Known rows, with every way that one mark hangs from another:
[Z472 [Z336 [Z392 Z586]]]: [ 3.00 -0.08 -2.20 -1.20  0.28 -0.34 -0.04 -3.25  0.82  1.21  0.11 -0.91
  1.06  0.43  2.25 -0.12 -1.50 -1.91  0.82  0.44 -0.06]
[Z392 Z56]: [-0.83 -0.81 -1.96  0.43  1.17 -1.87  1.17  2.24 -0.41 -1.33 -0.14 -2.64
  0.92 -0.66  0.77  0.23 -0.46  0.19 -1.19 -0.57 -1.98]
[Z472 [Z336 Z269 [Z392 Z586]]]: [ 4.63 -0.71 -1.72 -0.50 -1.48 -1.29 -1.48 -5.00  0.39  0.04  0.70 -2.19
 -1.07  0.00  1.05 -0.21 -1.81 -0.43  1.22 -0.35  0.95]
[Z586 [Z392 Z56]]: [ 0.07  0.01 -1.57 -1.25  0.31 -2.56  0.42  3.21  0.21 -0.25  1.12 -0.52
  0.31 -0.51  1.39  3.09 -0.28  0.90 -2.77 -0.40 -2.92]
[Z392 Z56 [Z336 Z472] Z586]: [-1.18  0.55 -1.64 -0.49 -0.79 -0.61  0.20  0.81 -1.31  3.61 -0.73  3.95
 -0.47  2.39  0.70 -2.61  3.32 -0.16 -0.37  0.24 -1.04]
[Z586 [Z392 Z336]]: [-0.42 -0.02  0.66 -2.86 -0.29 -1.50 -1.02  1.50  2.11 -1.39  1.77  2.08
  1.34 -0.19  0.26  4.02 -0.82 -0.50 -1.02 -0.47 -3.02]
[Z56 Z586]: [-2.27  1.49 -0.22 -1.52  0.95 -0.98  2.20  0.56  1.04 -1.73 -2.08 -4.39
  3.14 -2.20  0.99  1.05 -1.67 -1.20 -1.44  0.62 -1.48]
[Z56 [Z392 [Z336 Z269 Z472]] Z586]: [-1.66  1.33  2.19 -0.82 -2.95  2.92 -0.15 -1.08  0.89  1.51 -1.48  0.97
  0.48  0.96 -2.47  0.09 -0.44 -0.19 -0.82  2.60  1.08]
[Z472 [Z336 [Z269 Z400] Z392]]: [ 2.56 -0.30  0.65  1.51  2.21  0.81 -0.85 -2.34  0.81 -2.24  1.18 -2.99
 -0.66 -1.08  1.64  0.63 -2.59  0.15  2.50  0.57  2.00]
[Z392 [Z336 Z472] Z586]: [-1.08  0.61 -0.40 -1.40 -0.37  0.03 -0.17 -1.22  0.31  1.54 -2.07  2.95
  0.44  2.23 -1.28 -0.94  2.18 -1.23  0.19 -0.56 -0.71]
[Z586 [Z392 Z56 Z336]]: [-0.67 -0.07 -0.51 -2.04 -0.49 -2.34 -0.81  3.00  0.64  0.41  3.02  3.15
  0.16 -0.35  1.69  2.69  0.64  0.87 -1.80  0.39 -3.39]
[Z336 Z392 Z472]: [ 0.84 -0.81 -0.33  0.33  0.29  1.28 -0.01  0.23  2.10  1.32 -1.38 -1.04
 -0.60  1.56 -1.78  2.82 -2.46  0.36 -0.32 -0.85  0.68]
[Z392 Z56 [Z336 Z269] Z586]: [ 1.06 -0.56 -1.71  0.33 -2.49 -2.33 -1.26 -1.20 -2.00  0.17  0.89  1.08
 -1.25 -0.48  0.20 -3.33  2.15 -0.10  0.17 -0.39 -0.41]
[Z586 [Z392 Z56 [Z336 Z269]]]: [ 0.89 -0.54 -0.21 -0.71 -2.32 -2.96 -2.16  1.35 -0.38 -0.78  3.41  1.47
 -2.07 -1.01  0.37  1.97  0.74  2.21 -1.04 -0.13 -2.18]
[Z392 Z56 [Z336 [Z269 Z400]]]: [-1.28 -0.34  0.64  2.16  1.18 -0.47  0.00  1.27 -1.70 -2.03  1.81  0.33
 -0.58 -1.45  0.75 -2.31  1.01  0.80  1.47  0.39  0.31]
[Z269 Z336 Z400]: [-2.27 -0.48  1.73 -0.75  5.55  0.28  2.73  2.77  1.04 -4.07 -0.97 -1.86
  4.58 -3.63 -0.90 -0.66  0.25 -3.23 -0.85 -2.25 -1.83]
[Z586 Z392]: [ 0.09  0.02 -0.01 -2.09  0.69 -1.88 -0.02  1.73  1.93 -2.20  0.20 -1.61
  1.60 -0.75  0.03  4.35 -1.86 -0.29 -2.24 -1.52 -2.80]
[Z336 Z269 Z472]: [-0.31 -0.85  0.30  0.69 -0.37 -0.72 -0.90 -1.05  0.82 -1.62 -2.78 -3.62
 -1.30  0.58 -3.22  1.30 -0.96  1.91  0.03 -1.91  0.23]
[Z364 Z400]: [-1.46 -1.77  1.57 -0.68  0.66  1.10  1.29  0.78  0.37 -4.01 -3.08 -3.98
  2.47 -0.99  1.56  1.25 -2.96 -2.57  0.52  0.22 -0.39]
[Z336 [Z392 Z56]]: [ 1.60 -1.25 -1.99  1.25  0.06 -0.43  0.49  1.67  0.29  0.77  1.44 -1.22
 -0.45 -0.48  1.19  1.09 -2.10  0.68 -0.65 -0.39 -0.17]
[Z472 Z336]: [ 0.37  0.07 -0.98 -1.47  2.69 -1.68  0.10 -1.06  1.87 -2.54 -0.50 -3.16
  2.14 -0.30  1.98  1.55 -1.65 -1.36  0.52  0.13 -2.17]
[Z336 Z269]: [ 0.80 -1.23 -0.18  0.39 -0.14 -1.85 -0.43 -1.16  0.79 -3.96 -1.09 -5.13
  0.07 -1.63 -2.01  1.31 -1.88  0.37  0.00 -1.96 -0.64]
[Z336 [Z269 Z400] [Z392 Z586] Z472]: [ 1.63  0.45  0.32  1.97  0.02  2.00  0.15 -1.94 -1.34  1.15 -1.63 -0.15
 -2.07  1.45 -1.25 -1.67 -0.17  0.40  1.15 -1.31  3.55]
[Z472 [Z336 Z269 Z392]]: [ 3.92 -1.26 -0.54  0.31 -0.16 -0.77 -1.85 -3.50  1.86 -1.62  1.30 -3.62
 -1.34 -0.78  0.46  2.02 -3.53  0.84  1.66 -0.15  0.46]

Rows:
[-0.30  0.39  1.52  0.85 -0.50  3.12  0.26 -1.42 -1.07 -0.56 -0.18  2.43
  2.05  0.08 -1.02 -2.63  0.16 -3.83  0.72  0.39  1.84]
[Z56 [Z392 [Z336 [Z269 Z400]] Z586]]
[-1.62  0.06  3.19  1.52  0.46  4.21 -0.31  0.38  0.28  0.38 -0.85  2.50
  0.44  1.61 -2.05  0.05 -0.13 -1.25  1.04  0.88  2.29]
[Z56 [Z392 [Z336 [Z269 Z400] Z472]]]
[-1.07 -0.87  0.36  1.21  4.03  1.72  2.20  4.01 -0.28  1.54  0.21  1.88
  0.71 -0.61 -0.71 -0.93  1.50  0.37 -0.81 -0.92  0.44]
[Z269 [Z336 [Z392 Z56] Z472] Z400]
[-2.16  1.37  1.08 -2.02 -1.32  2.63  1.64  0.41  1.64  0.45 -0.41  0.93
  4.31 -0.75  0.31  0.83 -1.47 -3.26 -1.29  2.68 -1.00]
[Z56 [Z392 Z336] Z586]
[-1.14 -0.13  2.09  1.19  1.64  0.15 -0.38 -0.15  0.13 -3.53  0.60 -0.63
  0.69 -1.66 -0.41 -0.55 -0.33 -0.75  1.84 -0.66  0.32]
[Z392 [Z336 [Z269 Z400]]]
[-1.00 -0.79  1.70  0.19  3.81  2.38  1.91  2.28  1.34  0.44 -0.87  0.77
  1.64 -0.94 -2.00  0.69 -0.13 -1.45 -0.13 -1.80  0.46]
[Z269 [Z336 Z392 Z472] Z400]
[-3.04  1.96  1.75 -1.75 -1.33  3.52  1.38  0.87  1.57  2.72 -1.86  2.24
  2.74  1.27 -0.86  0.95 -0.33 -1.95 -1.13  2.84 -0.08]
[Z56 [Z392 [Z336 Z472]] Z586]
[-1.14  0.45 -0.20 -1.62 -0.74 -1.03 -0.97  3.32  0.52  2.61  1.78  4.46
 -1.59  2.09  0.56  2.85  1.88  2.30 -1.80  0.60 -2.11]
[Z586 [Z392 Z56 [Z336 Z472]]]
[ 2.99  0.21 -0.45  0.96  1.08  0.49 -0.29 -3.62 -0.82 -0.52  0.63 -1.68
 -0.55 -0.41  2.12 -1.92 -1.07 -1.16  2.19  0.30  2.21]
[Z472 [Z336 [Z269 Z400] [Z392 Z586]]]
[-2.17  1.33  0.09  0.03 -2.20 -0.80 -0.21  0.16 -1.12  1.91 -0.19  0.11
 -1.85 -0.15 -0.55 -1.45  2.19  2.71 -0.10  1.84  0.15]
[Z392 [Z56 Z586] [Z336 Z269 Z472]]
[-1.06  0.57  1.25 -2.95 -0.24 -0.46 -1.18  1.68  2.09  0.72  0.45  3.63
 -0.07  1.87 -0.86  4.34  0.54  1.04 -1.14 -0.20 -2.06]
[Z586 [Z392 [Z336 Z472]]]
[-1.33  0.37  1.43  1.56  2.17  0.85  0.34  0.30 -0.31 -2.19 -2.68 -2.87
 -0.44  0.31 -2.05 -0.03 -0.08  1.28  0.91 -1.36  1.80]
[Z336 [Z269 Z400] Z472]
[ 0.28  0.41  0.99  0.89  3.48 -0.45 -0.32 -1.69  0.17 -3.92 -0.37 -4.45
  0.87 -1.10  1.74 -0.09 -1.41 -0.52  2.04  0.11  0.20]
[Z472 [Z336 [Z269 Z400]]]
[ 2.98 -0.42 -3.61  0.24 -0.12 -1.19  0.00 -1.46 -0.95  2.58  1.49  0.07
 -0.33  0.49  3.79 -1.57  0.03 -0.83  0.16  1.06 -0.28]
[Z472 [Z336 [Z392 Z56 Z586]]]
[-1.14  1.07  1.33  0.62  0.16  1.27 -0.02 -1.31 -1.61 -0.09 -1.58  2.02
 -0.64  1.30 -1.18 -2.76  2.79 -0.31  1.63 -0.72  2.00]
[Z392 [Z336 [Z269 Z400] Z472] Z586]
[-0.62  0.53 -0.34  1.46  0.11 -0.98 -0.01 -0.06 -3.28 -0.47  1.01  1.77
 -0.50 -0.68  1.23 -4.52  2.95 -0.52  0.96 -0.11  0.74]
[Z392 Z56 [Z336 [Z269 Z400]] Z586]
[-0.77  0.97 -1.53  0.35 -0.79  1.17  1.99  1.82 -0.37  3.88 -0.69 -0.53
 -1.01  0.49  0.90  0.41 -0.51  2.23 -1.20  1.84  0.77]
[Z336 [Z392 [Z56 Z586]] Z472]
[ 2.59  0.77 -1.58  0.54 -1.68 -0.93 -0.26 -1.79 -0.35  1.09  1.81 -3.85
 -1.65 -1.67  3.44 -0.40 -1.54  1.98  0.50  2.87  0.40]
[Z472 [Z336 Z269 [Z392 [Z56 Z586]]]]
[ 1.49 -0.14 -1.62 -0.17 -0.54  0.98  0.57 -1.15  0.54  2.75 -1.95  0.70
 -0.47  2.32 -0.94  0.61 -0.68 -0.23 -0.40 -1.22  1.15]
[Z336 [Z392 Z586] Z472]
[ 0.80 -0.36  1.61  2.44  1.35  2.21  0.11 -0.35  0.30 -0.15 -1.08 -1.30
 -1.97  0.68 -2.05  0.82 -1.90  1.67  1.60 -0.99  3.01]
[Z336 [Z269 Z400] Z392 Z472]
[-0.31  0.43  2.33 -0.52  0.60 -0.60 -1.25  0.91  0.60 -3.12  1.97  1.31
 -0.19 -1.39  0.26  2.14 -0.05  0.23  0.34 -0.54 -0.64]
[Z586 [Z392 [Z336 [Z269 Z400]]]]
[-1.88  0.36  1.12  2.45  1.27  0.62 -0.25  1.62 -1.79  0.07  0.39  1.72
 -2.06  0.69 -0.22 -1.97  2.19  2.05  1.34  0.58  1.23]
[Z392 Z56 [Z336 [Z269 Z400] Z472]]
[-0.47  0.37  0.94  0.47  0.26 -1.31 -1.05  2.77 -1.40 -1.14  3.39  2.28
 -1.35 -1.24  1.51  0.67  1.39  1.68 -0.17  0.49 -0.56]
[Z586 [Z392 Z56 [Z336 [Z269 Z400]]]]
[-2.50  1.79  1.16  1.47  0.25 -0.20  1.27  1.36 -2.14 -1.02  0.98 -0.82
  0.20 -2.85  1.98 -3.10  1.70  0.71  0.75  2.32  0.33]
[Z392 [Z56 Z586] [Z336 [Z269 Z400]]]
[-1.06  0.02 -0.51 -1.11  0.40  0.77  2.34  2.78  0.40  3.17 -0.54  0.34
  0.76 -1.33 -0.48 -0.36  1.27  0.92 -2.49  0.80 -0.79]
[Z269 [Z336 [Z392 [Z56 Z586]] Z472]]
[ 0.03 -0.11  0.80 -0.48 -3.31  2.61 -1.13 -2.34 -0.12  1.88 -1.71  3.31
 -0.04  2.62 -3.27 -1.20  0.84 -1.54 -0.37 -0.13  1.50]
[Z56 [Z392 [Z336 Z269 Z472] Z586]]
[ 2.53 -0.90 -2.32  1.62 -2.64 -0.29 -0.63 -1.39 -1.74  3.49 -0.38  0.21
 -3.69  2.00 -1.17 -1.60  0.88  2.17 -0.42 -0.80  2.22]
[Z336 Z269 [Z392 Z56 Z586] Z472]
[ 0.18 -0.27 -1.01  0.57 -2.63 -1.31 -1.35 -1.06 -2.10  2.29 -0.40  2.59
 -2.62  1.83 -0.89 -2.88  3.34  1.46  0.40 -0.46  0.27]
[Z392 Z56 [Z336 Z269 Z472] Z586]
[ 0.69 -0.46 -0.33 -0.70 -1.98 -1.65 -1.44 -3.03 -0.30 -1.68 -0.11  0.03
 -0.12 -0.52 -1.67 -1.93  0.77 -1.05  0.74 -1.48 -0.28]
[Z392 [Z336 Z269] Z586]
[-0.58  0.00 -2.16 -0.82 -0.84 -1.78  0.42  0.46 -1.00  0.88  0.63  2.38
  0.95 -0.09  1.72 -2.46  2.31 -1.45 -0.61  0.03 -1.61]
[Z392 Z56 Z336 Z586]
[ 2.05 -1.65 -1.18  2.30 -1.50  0.06 -1.18 -0.13 -0.65  1.95  0.17 -1.31
 -3.82  1.07 -1.87  0.71 -1.12  3.36  0.01 -0.44  1.78]
[Z336 Z269 [Z392 Z56] Z472]
[ 0.92 -0.66  0.34 -0.66 -3.25  1.27 -0.97 -2.54 -0.23 -0.02 -0.05  1.76
  1.42  0.42 -2.03 -1.41 -0.21 -3.02 -0.47 -0.14  0.57]
[Z56 [Z392 [Z336 Z269] Z586]]
